Known rows, with every way that one mark hangs from another
(nagipep (bogon (vonu lufog)) dezal): [ -1  -5 -40   2  -3  -2 -13  -8  30  39 -20   0 -15 -68  15 -10 -20   1
 -17  23]
(bogon (pefa kuda) vonu): [ 24  -7  -1  19 -24  34 -26   8  12  28  -1   8   2 -16 -13 -10   6   2
  -1  32]
(vonu (bogon (nagipep dezal) (pefa kuda))): [ 10  -8  -3 -33 -33  -4  -3 -11   6  31 -23  -7   0  18 -41  12  32   2
   9  10]
(pefa (bogon nagipep) kuda): [ -4 -14 -24 -15 -14  16 -17 -28   4  10 -31 -18  13   5 -31  13  30  22
   4  12]
(lenobon (bogon (nagipep (dezal fala)) vonu)): [-11 -11 -27 -28   3 -22   2  -9  16  35 -16 -11 -18 -69 -20  14  32   5
  -4  10]
(nagipep (dezal fala)): [  7  -4  -1  -9  -5 -26  12 -22   5  12 -10  18  -8 -11   6  -5  44   2
  -2 -10]
(nagipep (bogon pefa (vonu lufog))): [  7   3 -27  17 -27  27 -28   3  15  32  -8  -3 -11 -66   1 -16 -31  -9
 -17  45]
(vobir lufog): [  8   7 -14  14 -10  13  -8   3   2  -7  -9  -6  -8 -13 -15  -2   3   4
   3  17]
(nagipep (bogon pefa vonu)): [ -4   9 -17   7 -25  21 -26   1  -5  26   0  -4  -1 -44 -10  -9 -24 -24
  -9  45]
(pefa bogon kuda): [ 11 -10 -10   0 -17  22 -15 -18   9  12 -20   0  12  17 -13   0  32  15
   2  18]
(vonu bogon lufog): [ 13   2  -1  -4   0   3  11  11  12  12   4  -7  -8  -3  -2   1 -11   6
  -1  -7]
(vonu bogon): [  1   7  10 -16   0  -1  12  10  -6   5  12  -7   1  18 -11   6  -3  -9
   7  -8]
(lenobon bogon): [  0  -1   3 -12  -6  -3  -2  12   5   9  -8 -10  -7 -17  -9   6   8  -6
  -4  17]
(vonu lufog): [ 10  -5 -10  10  -1   5  -1   3  19   7  -8  -1  -8 -21  11  -5  -6  14
  -8   0]
(bogon (nagipep dezal) pefa vonu): [-13 -11 -29 -21 -15  -1 -14  -9  13  29  -9   0  -9 -38 -25   7  -7   4
  -3  20]
(dezal fala): [  8   2   7   4  -2  -9   8 -12  -6  -1   1   7  -1 -11   2  -5  33  -1
   0  -6]
(vonu (bogon (nagipep dezal))): [-15  -3 -14 -45   2 -25  15  -9   4  14 -10 -15  -6   4 -27  20   8   2
   7 -14]
(vonu (bogon nagipep (pefa kuda)) lufog): [ 21  -6  -4  -8 -32  18 -11  -1  11  27 -19 -17  -4  -2 -34   6  12  12
   4  13]
(bogon nagipep (pefa kuda) (vonu lufog)): [ 17 -15 -25  15 -22  31 -29  -1  28  37 -19 -10  -7 -49 -21  -2  -3  21
  -5  30]
(nagipep (bogon (vonu lufog)) (dezal fala)): [  6  -3 -33   6  -5 -11  -6 -18  24  38 -17   7 -17 -80  17 -16  13   1
 -19  16]

Rows
[  6  -4 -35   3 -30   9 -25  -6  26  44 -20   7 -16 -65   4 -14 -19  -5
 -19  43]
(nagipep (bogon pefa (vonu lufog)) dezal)
[-24 -15 -51 -33   1   0 -11 -23  17  25 -17  -9  -2 -35 -23  14  -1  20
  -2  13]
(pefa (bogon (nagipep dezal) vonu))
[-14 -13 -52 -10   3  21 -18 -14  25  21 -13 -21  -6 -57 -16   8 -20  31
  -9  16]
(pefa (bogon nagipep (vonu lufog)))
[-11  -8 -27 -17   7 -21   5 -21  12  24  -8  -1 -11 -52 -12   6  24  10
  -2  -7]
(bogon (nagipep (dezal fala)) vonu)
[  9  -9 -17   6 -21  27 -26  -4   8  28 -10 -10   2 -29 -31   3   4   8
   3  28]
(bogon nagipep (pefa kuda) vonu)
[ -9  -4  -6 -24 -28   2 -14   4  -2  15 -19 -22  -7 -27 -36  15   6  -6
   1  32]
(lenobon (bogon nagipep pefa))
[ 13  -5  -5  -1 -45   4 -24 -21   4  36 -38   9   3  -4 -12 -10  30 -14
  -3  41]
(nagipep (bogon (pefa kuda)) dezal)
[ -4  -8 -22 -16 -18 -11  -6 -21   7  31  -8   6 -10 -48 -21   1  26   4
  -2  13]
(bogon (nagipep (dezal fala)) pefa vonu)
[  5 -16 -24  -8 -25  10 -22 -11  19  41 -23   2  -3 -28 -29   5  18  12
  -1  26]
(bogon (nagipep dezal) (pefa kuda) vonu)
[ 36  -3  10   7 -33  25  -9   9  15  28 -10   1  -4  11 -14  -8  13   6
   0  18]
(vonu (bogon (pefa kuda)) lufog)
[  6 -15 -11 -15 -34  -2 -16 -20  11  29 -35   2  -1   0 -29   5  34  10
   4  19]
(bogon (nagipep dezal) (pefa kuda))
[-17  -7 -25 -19   7   1 -10  11  12  23  -4 -29 -10 -60 -25  19 -13   4
  -1  19]
(lenobon (bogon nagipep vonu))
[  0   1 -31  16   1  15 -18   1  20  26  -6 -10  -9 -70  10 -10 -32  -2
 -15  25]
(nagipep (bogon (vonu lufog)))
[-11 -11 -28 -31 -21  -3 -15   4  17  42 -18 -12 -16 -55 -35  15   2   0
  -4  35]
(lenobon (bogon (nagipep dezal) pefa vonu))
[ -9  -7 -14 -23  -1 -33  11 -30   4  11 -21   0  -7 -23 -12   7  44   9
   2 -13]
(bogon (nagipep (dezal fala)))
[ 12  -4 -19   5 -37  16 -31 -12  14  48 -26   9  -1 -34 -10 -12  11 -12
  -9  47]
(nagipep (bogon (pefa kuda) vonu) dezal)
[  8 -12 -14  -8 -27  24 -28   9  11  38 -19 -21  -5 -45 -40  11  12   4
   0  45]
(lenobon (bogon nagipep (pefa kuda) vonu))
[ 15  -5 -16  19 -19  29 -20  12  23  28   5   7 -13 -48   1 -12 -26   8
 -13  26]
(bogon pefa (vonu lufog))
[-16 -12 -20 -40  -4 -26   2  -5  14  21 -28 -20 -13 -29 -25  21  18   7
   0  10]
(lenobon (bogon (nagipep dezal)))
[ 22  -9   0  10 -29  32 -28  19  15  38  -9  -2  -4 -31 -23  -3  12  -3
  -3  49]
(lenobon (bogon (pefa kuda) vonu))
